Known rows, with every step that occurs:
melefo -> devor -> vobi -> zedizel -> galeku -> zipil -> ruti -> podi: [ 10   3   6   8  -4   7 -27  -2   3  -2   4  10  -3  -1  -7 -14 -11   1
   1   4  -6   1   6]
kazagus -> devor -> peket: [  0  11   6  -3 -21  -1   5  -2  -4   6  -4 -14   9   5  -2 -14   7   2
   9   0   5 -18  -3]
vobi -> zedizel -> galeku: [ -3  -6  -9  -4 -14  14 -12  -6   4  -1   3  -3   5   3  -3  -2   5   4
   0   2  -3  -7  -4]
melefo -> devor -> galeku -> zipil -> ruti: [ 4  2  8 -1 -4 -6  3  0  1  5 -3 -7 -2  2  0  0  1 -6 10  2 -2  0  2]
podi -> ruti -> galeku -> devor: [ -7   3   0  -1  25 -14   5   0  -4   1  -9   2  -2   1   8   8   4   2
   0  -4  -3  14   3]
zedizel -> vobi: [ -9   6  -4  -2 -25  -1  -2  -3   4   2   2  -1   9  -3 -15   8   2  -7
  -4  -2  -9  -8  -4]
vobi -> zedizel: [ -7   0  -8  -8 -11   8  -5 -11   0  -2  10  -2   9   2  -1 -16   8   2
   2   3  -2 -11  -4]
ruti -> zipil -> galeku -> devor: [-12  -2   0  -9   9 -11  34   9   4   0  -4   1  -7   3  20   1  -1  -7
   0  -1  -2   9   1]
zedizel -> galeku: [ -4  -2  -5   0 -15   7  -5  -1   3   0  -3  -3   5  -1  -7  14   4   4
  -1   0  -3  -7  -5]
zedizel -> galeku -> zipil: [ -5  -5  -4   1 -15  -9  23  -3   1   4  -2  -8   9  -1   2   8   1   0
   0  -2   2  -6  -1]
devor -> podi -> ruti -> zipil -> galeku: [  7  -8   0  -5  11   1  -2  12   0  -5   3  12  -2  -4   7  17  -4  -4
 -13  -2   9   6   2]
zedizel -> galeku -> zipil -> ruti: [  3   0   3   8  -1  -2  21   1   3   3  -5 -10   1  -1  -2   8  -1  -3
   5   0  -6  -4   0]
podi -> ruti: [ -2  -1  -2  -2   4  -1 -16  -3  -7   1   3   0  15  -4 -11   9   8   5
  -4   0  -3   3  -5]
devor -> podi -> ruti -> galeku: [  8   1  -1   5  21  -3 -28   0  -6  -4  -2  14   1  -5  -6  21   1   6
 -10  -4  10   5   4]
ruti -> galeku: [-4  4 -3 -1  4 -6 -5 -4 -1 -3 -4 13 -3 -2  6 23  5  0 -6  0  2 -2 -1]
kazagus -> devor: [ -9   8  -2  -4 -21  -7  10  -1   0   3   0  -3  10   5  -3 -20   9  -1
   6   1  -3  -9  -5]
devor -> galeku: [ -3  -1  -2  -8 -21   0 -15   1   1   2   0  -7  -3  -3  -4   8   8   0
   4   3   7  -5  -6]
melefo -> devor -> vobi -> zedizel -> galeku -> zipil -> ruti: [ 7 -1  3  7 -6  5 -1 -6  2  2 -2 -5 -3  3 -6 -7 -2 -8  6  2 -6  1  5]
vobi -> zedizel -> galeku -> devor: [-10  -1  -6  -4  -1   3  12  -3   4   2  -3 -10   1   6   4 -15   3   3
   7  -2  -7   1   0]
galeku -> devor -> zipil -> ruti -> podi: [ 3 11 11  6 19  3  3  5 -1 -1 -2  0 -9 -1 -3 -8 -9  7  2  3 -9  3 -4]
podi -> ruti -> galeku -> devor -> sirofad: [ -4  -7   1   9  16   1  22  -5  -7   1  -6  -7 -10   5  16  15  -1   5
   6  -6   1   6   1]
vobi -> zedizel -> galeku -> zipil: [ -4  -7  -6  -3 -14  -3  18  -7   2   3   2  -9   8   2   6  -3   1   0
   1  -1   2  -6   0]
zipil -> galeku: [-5 -1 -3 -8 -7 -5 -7  5  6 -4 -3 10  1 -3 -1 18  5 -6 -2  1  4  1 -6]

Rows:
[ -3  -5  -1 -10  -1  -2  15   9   3  -4   1  10  -6  -2  17  17  -1  -8
  -9   1   3   2  -2] : ruti -> zipil -> galeku
[  0   5  -5   5   2   6  -3 -10   0  -1   0  -1 -13   1  -2 -15   3  -7
   4   2  -5   6   4] : zipil -> ruti -> galeku -> devor -> vobi -> zedizel
[  4  11   7   7   3   5 -21   4   3  -3   5  10   2  -5  -9  -2  -6   8
   0   5  -8  -6  -3] : zipil -> ruti -> podi
[ -1  -1   6 -13   5   0  -6   3  -2  -3  -7   9  -8   6   2  13   2  -8
  -3   1   2   9  -6] : melefo -> devor -> zipil -> galeku
[  6  11  14   2  13   8 -19   2  -3  -3   1   8  -5   2  -7  -6  -8   6
   0   5  -9   0  -3] : melefo -> devor -> zipil -> ruti -> podi
[  1  -8   0  -9   9  -2   4  11  -1  -3   1  11  -2  -3  13  20   0  -6
 -12   1   2  10  -1] : podi -> ruti -> zipil -> galeku
[  6   6   8   5  17  12  -4   4   1  -2  -1  -1 -11   2   0 -13 -10   8
   2   4 -10   4  -2] : vobi -> zedizel -> galeku -> devor -> zipil -> ruti -> podi
[ -6 -11   1   2   5   3  43   2  -1   0  -3  -8 -14   6  26   9  -5  -3
   6  -4   2   1  -1] : ruti -> zipil -> galeku -> devor -> sirofad
[  7  -1   0  11  -7   5  12  -5   2   2  -2 -11  -5  -2  -6  -2  -1  -7
   5   2  -5  -1   1] : devor -> vobi -> zedizel -> galeku -> zipil -> ruti
[  5  -2   1   0   7   3  13   6  -8   1   9  -1   5   0   5 -11  -3   3
 -11  -2   5  -3   4] : kazagus -> devor -> podi -> ruti -> zipil
[  5  -2   3   1  15 -17  -5  -4  -6   1  -1  10   6   0   4  11  -2   1
  -6  -5  12   5  10] : melefo -> devor -> podi -> ruti -> galeku -> zipil
[  7   6   9   4  -5  -8  -7   8   4   2   1   1  -2  -2   0 -13  -8   4
   6   4  -1  -1   0] : kazagus -> devor -> galeku -> zipil -> ruti -> podi
[  5  -2   0   2  18  -5 -16   7  -1   0   0   2   9  -4 -12   0   0   5
  -2  -6   9   9   2] : zipil -> galeku -> devor -> podi -> ruti
[-1  6 -1  6 14 -7  4  2  2 -2 -2  3 -2 -1 -4 -3 -3  5  0 -7 13 -5  7] : ruti -> galeku -> devor -> podi
[  2  -4 -10   3 -22  17 -17  -9   3  -1   1  -2  -2  -1 -12  -3   4  -2
  -1   2  -2  -4  -2] : devor -> vobi -> zedizel -> galeku
[  7   2   4   7   3   4 -11   1   5  -1   5   4   1  -3  -1  -9 -10   7
   1   4  -5  -3   1] : vobi -> zedizel -> galeku -> zipil -> ruti -> podi
[  6  -4  -4   3  15   6 -19   1  -3   1   3  -5  10  -1 -13 -11   0  10
  -1  -6   6   4   4] : vobi -> zedizel -> galeku -> devor -> podi -> ruti
[ -5  -2   0  -7 -25 -20  21   2   0   8  -2 -13   4   1   8 -10   4  -3
   8   0   8  -3  -1] : kazagus -> devor -> galeku -> zipil
[ -4  -3  -8  -4  -7   6   9  -5   1  -2   4   0 -11   1   7 -18   1 -10
  -1   2  -1   5   3] : ruti -> zipil -> galeku -> devor -> vobi -> zedizel
[  7   0  -2   5   7   3 -23   0  -5  -1   6   1  15  -6 -20   2   2   8
  -6  -4  10  -3   0] : devor -> podi -> ruti
[  0  -5  -6  -3   2   6   0  -3  -2  -1   4   0  -9   0   5 -16   1  -9
  -3   1  -2  13   4] : podi -> ruti -> zipil -> galeku -> devor -> vobi -> zedizel
